Every row comes from one small tree of marks. The marks that hang from a mark follow it in brackets, in alphabetical order. Every link used is in the known rows. Which tree was each row made from?
In the rows, 128 means zero.
Known rows:
H{R{C K M} Y}: [ 95 130 130 127 171 118 135 130 142 127 133 185 140 120 163 175 139  99
 138]
C{H R{K Y}}: [102 133 137 161 176  91 146 128 176 107 139 135 117 190 118 134  93  60
 132]
H{Y{C}}: [104 134 128 120 120  86 136 118 126 151 106 149 112  75 109 107 117 133
 115]
R{M{C}}: [ 94 142  99 155 111 152 125 133 156 125 135 161 134 132 206  88 180 133
 137]
Y{C{H} R{M}}: [ 71 133 116 169 109  87 155  71 157 122  98 172 116 110 132  54 140  94
 137]
H{R{M} Y}: [111 134 149 131 146 123 130 114 129 122 125 166 121  64 168 137 126 134
 189]
Y{R}: [138 145 136 144 110 121 133 109 110 142 121 138 116 111 139 126 126 133
 140]
R{M}: [ 99 121 108 135 122 139 139 123 140 114 120 144 140 118 162 117 154 130
 149]
C{R{K}}: [143 144 153 142 154 128 135 138 128 134 130 131 145 174 145 152 130  91
 129]
M{Y}: [114 143 109 130 120 117 109 131 121 120 114 114 118 114 138 121 127 149
 123]
M{C H}: [112 144  91 158 102 134 148 142 155 142 119 121 133 129 202  84 130 130
  91]
H{R}: [145 135 169 129 146 118 100 114 120 126 138 143 121 117 141 134 115 122
 159]
Y{C{H R{K}}}: [106 140 147 158 159  82 144 106 162 126 115 147 136 181 112  95 112  50
 104]
C{H{Y{R}}}: [122 143 144 157 137 109 176  96 143 131 100 149  97  92 112 125  88 103
 146]
C{H R}: [128 140 160 161 155 123 139 121 152 128 122 145 120 173 112 114  95  87
 163]
R{K Y{C}}: [ 75 124 102 127 133  59 126 123 154 118 135 131 124 133 115 111 132  97
  77]
H{R{M} Y{C}}: [ 98 131 148 132 133  88 116  99 131 135 108 182 119  56 151 103 132 130
 169]

Write each row's tree:
[ 79 135  61 169 112 142 174 139 173 114 117 129 160 135 252  88 171 100
  78] | R{K M{C H}}
[120 143 119 138 132 116 139 124 119 145 133 153 135 163 137 162 139  98
  91] | Y{R{C K}}
[105 134 108 154 140 125 189 141 148 133  93 134 155 105 208 137 122 104
 136] | C{R{K M{H{Y}}}}
[100 151 110 152 138 128 122 134 135 110 117 133 145 145 188 130 157 118
 146] | C{R{K M{Y}}}
[105 132 154 151 168  71 135  83 162 104 126 147 130 144 116  89 113  50
 105] | Y{C{H{R{K}}}}
[112 141 123 145 111 128 160 108 120 138 106 163 116  66 164 125 138 142
 169] | H{Y{R{M}}}
[138 167 140 162 140 140 124 147 143 143 141 149 142 190 189 124 152  94
 114] | M{C{R{K}}}
[ 93 141 124 150 132 101 129 116 141 132 114 161 154 150 166  95 163  90
 130] | Y{C{R{K M}}}
[112 149  96 151 107 129 165 146 152 152 108 133 123  88 195 102 115 139
 101] | M{C H{Y}}
[ 78 131 124 166 152  92 153 100 172 115 109 162 146 167 146  78 142  52
 127] | Y{C{H R{K M}}}
[ 85 140 126 158 155 110 118  93 160  83 113 147 112 111 162  93 120 114
 175] | C{H{R{M{Y}}}}
[ 56 117 103 148 151  50 151 103 187  97 130 133 117 150  92  90 109  60
  78] | R{K Y{C{H}}}
[ 65 118 101 138 156  91 131 135 180 119 145 157 100 177  78 132  90  92
 110] | R{C{H} Y}
[120 140 139 160 153 105 196  97 150 117 104 135 115 108 122 141 102  72
 113] | C{H{Y{R{K}}}}
[120 145 148 140 139  92 121 126 130 147 119 147 143 159 133 110 137  85
 108] | Y{C{R{K}}}
